Every row comes from one small tree of marks. Brackets hold a mark, then the marks that hang from it, in alphabetical order. Every link used is in the known rows. Which tree was each row made from?
Known rows
{E D {H {K U}}}: [  7  30 -26  14  15 -30 -20 -26 -13  15  -1   6 -10 -14  11 -15 -12 -20
  28   4  -1 -22  -5 -11 -13]
{D {E {H K}}}: [ -7  16  25  -6  -7 -21   7 -16  -4  19   7 -28 -17   8  -6 -30 -12 -14
   4   0   9 -15 -10 -17 -29]
{A K}: [-30 -12   2 -18  -2 -22 -15 -10  -2 -12 -16 -38   2  12   4 -13  -2 -33
   9   7   4 -17  -3   1  -6]
{Z {A {K {U L}}}}: [-33 -32   3 -16   7   0   8  -8  -6 -15 -30 -26  27   4 -14   4   1 -36
  -8  16 -29 -10  -7  23 -10]
{Z {A K}}: [-26 -23  17  -4   0  -5  -9 -18   2  -8 -32 -49  21   9  -2 -21  -1 -35
   9  17  -4 -20 -19  10 -10]
{U {L {A K}} Z}: [-18 -22 -13 -30  18 -34  -6  30  -2 -24   5 -13   3   8   2  -3   4 -30
 -13 -14 -16  -8  11   9  36]
{A {K U}}: [-25 -18  -4 -18  -5 -17  -8 -16 -11 -13 -30 -19   8   2   3  -5  -4 -32
   2   8  -9   5  15   3  -3]
{E D {H {K {U L}}}}: [ -3  26 -35   0  25 -29 -11 -12 -15  10  10  16  -6 -12   3   0  -7 -20
  16   0 -12 -30 -10   2 -15]
{H {E D} {K U}}: [-20  12 -11  16   4  -5  -3 -11  20  11 -16 -17 -18  -7   1 -21  -6 -18
 -13  16 -12  -4  22  -9   4]
{K {U L Z}}: [-21 -30 -30 -15  21 -12   2   9   6 -10  -6 -17  -3  10  -2  24  -6 -19
 -27 -12 -25  18  34  14  14]
{F {E D H}}: [-23   4   1   8   6 -22 -19 -18   0  31  10   2 -12 -14 -19 -15 -19 -18
  33 -22   3 -18   9 -11 -12]
{U {L A} Z}: [-16 -21 -14 -19  26 -31  -2  33  11 -21  14 -15  -4  14  -4   7  -6 -21
 -34 -25 -14  -4  18   3  38]
{E D {H K}}: [  2  34 -21  12  18 -35 -28 -23  -6  18   9  -7 -15  -4  17 -24 -10 -21
  37   4  12 -43 -20 -13 -17]
{G {E D {H K}}}: [ 16  32 -28  20   7 -26 -30   0   1  26   7 -10 -15 -13  22 -25  -6 -19
  48  -1  -6 -39 -30 -11 -18]
{E H}: [-25   5  -9   6  16 -25  -2 -19  10   9   1 -22 -11   7   5  -1 -12 -25
  11  -7  15 -29  -7  -4  -4]
{G {E D H}}: [ -5  17 -30  23  10 -17 -27   0  11  33   6  -8 -18 -15  13 -18  -5 -25
  50 -13 -10 -30 -21  -5 -13]
{F {E {H K}}}: [ -6   8  17  -5   1 -32   0 -18  -2  13   8 -19  -3  -3 -12  -8 -21 -12
   6  -9  10 -23   5 -15  -8]
{W H}: [ -7 -11  24   4   1 -16  -7  -9  -1 -16 -16 -44 -16  38   3 -10 -13 -11
 -30  -4  14 -19   4 -17  -2]
{Z A}: [-25 -22  16  10  10   1  -4 -14  15  -4 -22 -50  12  18  -6  -8 -10 -27
 -15   5   0 -12 -14   2  -7]
{W D {H E {K {U L}}}}: [-14  -9   6  11  10   7  30   1  -3 -33 -28 -22 -26  51 -27 -10   6  -7
 -55  12 -10 -15   4  16  12]
{P {F {E H}}}: [-19 -17  26  17   8   1 -15  -9   8  15   9 -16 -17  14 -18   2 -24 -12
  11   9  -1 -19  17 -31 -10]
{G {E D}}: [ -6   2 -21  15   3  -8 -37  15  13  19   0 -23 -14  -1  12 -16  -4 -24
  23 -15 -14 -14 -11  -9 -16]
{U L}: [-40 -14 -10 -21  28 -14   2  15  12 -16  12 -25  -6  28 -10  22  -5 -25
 -32 -14  -5 -23  -5  12  -7]
{G {E {H K}}}: [ 16  19 -15  13   5 -24  -9   0   7  14   3 -27 -10  -3  21 -13 -12 -18
  23   1  -2 -33 -25 -12  -7]

Write each row's tree
[-37 -22 -13 -31   8 -17   3   1 -11 -21 -16 -12   9   6  -5  14   2 -33
 -10   4 -23  -7   9  17  -7]	{A {K {U L}}}
[-21   1 -36   3  16  -5   4   4  23   9   0 -18 -22  -9   3  -6  -1 -18
 -13  10 -31  -1  28  11  16]	{H {E D} {K {U L Z}}}
[-17  -7  13  23  10   0 -33 -10   3  28  16  -2 -24   0 -20 -10 -22 -15
  33   7  -4 -24  13 -29 -17]	{P {F {E D H}}}
[ -4 -21  -2 -13  -2 -35 -13   4  -8 -18 -26  -6  11  -7   5 -17  -8 -30
  -9  -4 -12  19  31  -9  41]	{L {A {K {U Z}}}}
[ -9   6 -25  17   6  -6  -9 -12  23  18 -15 -28 -24 -14  14 -27  -4 -17
  -1  16 -17   9  37  -5  19]	{H {E D} {K {U Z}}}
[-33 -17  19  23   3  11  12  -9  13 -20 -29 -42 -37  55 -26 -25   4 -14
 -32   0  14 -17   2  10  17]	{W D {H E}}
[-20 -38 -20  -5  19   3   8   1   7  -5 -19 -28  11   7  -9  18  -5 -23
 -26  -3 -32  16  20  23  12]	{K {U L {Z A}}}
[ -2  10  20  -5 -11 -17  16 -22 -10  18  -5 -13 -13   0  -9 -21 -15 -14
  -5   2  -5   2   4 -18 -28]	{D {E {H {K U}}}}
[-24 -18  -5 -17  19 -22  11  23   3 -27  -5   9   7  12 -21  22 -13 -25
 -55 -20 -20   5  21  -2  21]	{K {U {L A}}}
[-26 -27 -28 -29   6 -17  -2   1 -11 -13 -13 -18   6   0   4   9   5 -31
   3   3 -29   6  24  22  11]	{A {K {U L Z}}}
[-28 -34 -13 -20  17  -5  -2   4   3 -11  -9 -44  11  10   0  -1   9 -32
   5   5 -26 -15  -9  33   5]	{U L {Z {A K}}}
[-23 -28  13  -3  -4  -1  -1 -24  -5  -7 -43 -34  25   1  -2 -12  -3 -35
   2  18 -16   1  -1  11  -7]	{Z {A {K U}}}
[-14 -26 -21 -16  20 -23   5  23   3 -20  -4   1   2   5  -8  17 -10 -22
 -45 -22 -27  21  37   4  38]	{K {U {L A} Z}}
[ -2  13  -1   5   1 -27 -14 -23 -15  24   0  13  -5 -25 -13 -15 -21 -13
  25  -8 -10  -8  18 -18 -15]	{F {E D {H {K U}}}}
[  7  19 -47   4  27 -30 -16 -12 -13  17  10   8 -12 -17  13  -3  -5 -17
  26  -1 -19 -20   2   7  -2]	{E D {H {K {U L Z}}}}
[ 15  22 -37  15  14 -32 -25 -27 -12  21   0   0 -15 -21  22 -20  -9 -17
  37   5  -7 -12  10  -9   0]	{E D {H {K {U Z}}}}
[ -3   9  10  21  -3  -7   1 -16   5  -1 -26 -27 -25  14   3 -29  -7  -9
 -26  16  -8 -16  22 -17   4]	{W {H {E D} {K U}}}
[ -6   1   9   3  -4  -5  12 -23 -23   1 -15  -4 -20  23 -28 -28  -3 -15
  -3  -2  -1   9  -7   3 -21]	{W {D {E {H {K U}}}}}
[-14   9  10 -18   0 -17  25  -5 -11  12   9  -6 -10   6 -18  -6  -8 -14
 -15  -4 -18  -8  -1  -3 -27]	{D {E {H {K {U L}}}}}
[-25  20  -5  14   9  -9 -10  -5  27  10  -4 -36 -26   4   3 -31  -2 -18
  -1  15   3 -25   1 -11  -1]	{H {E D} K}
[-24 -33 -13  -9  25   1   1   7  18  -5  -2 -47   5  15  -3   9   2 -25
 -18  -5 -20 -10  -2  26   9]	{U L {Z A}}
[  6 -13  30  -7  -7   2  16  -1 -34 -29 -19 -13 -21  55 -37 -19   2  -3
 -52  -1 -10   6  -5   5 -22]	{W {D E} {H {K {U L}}}}
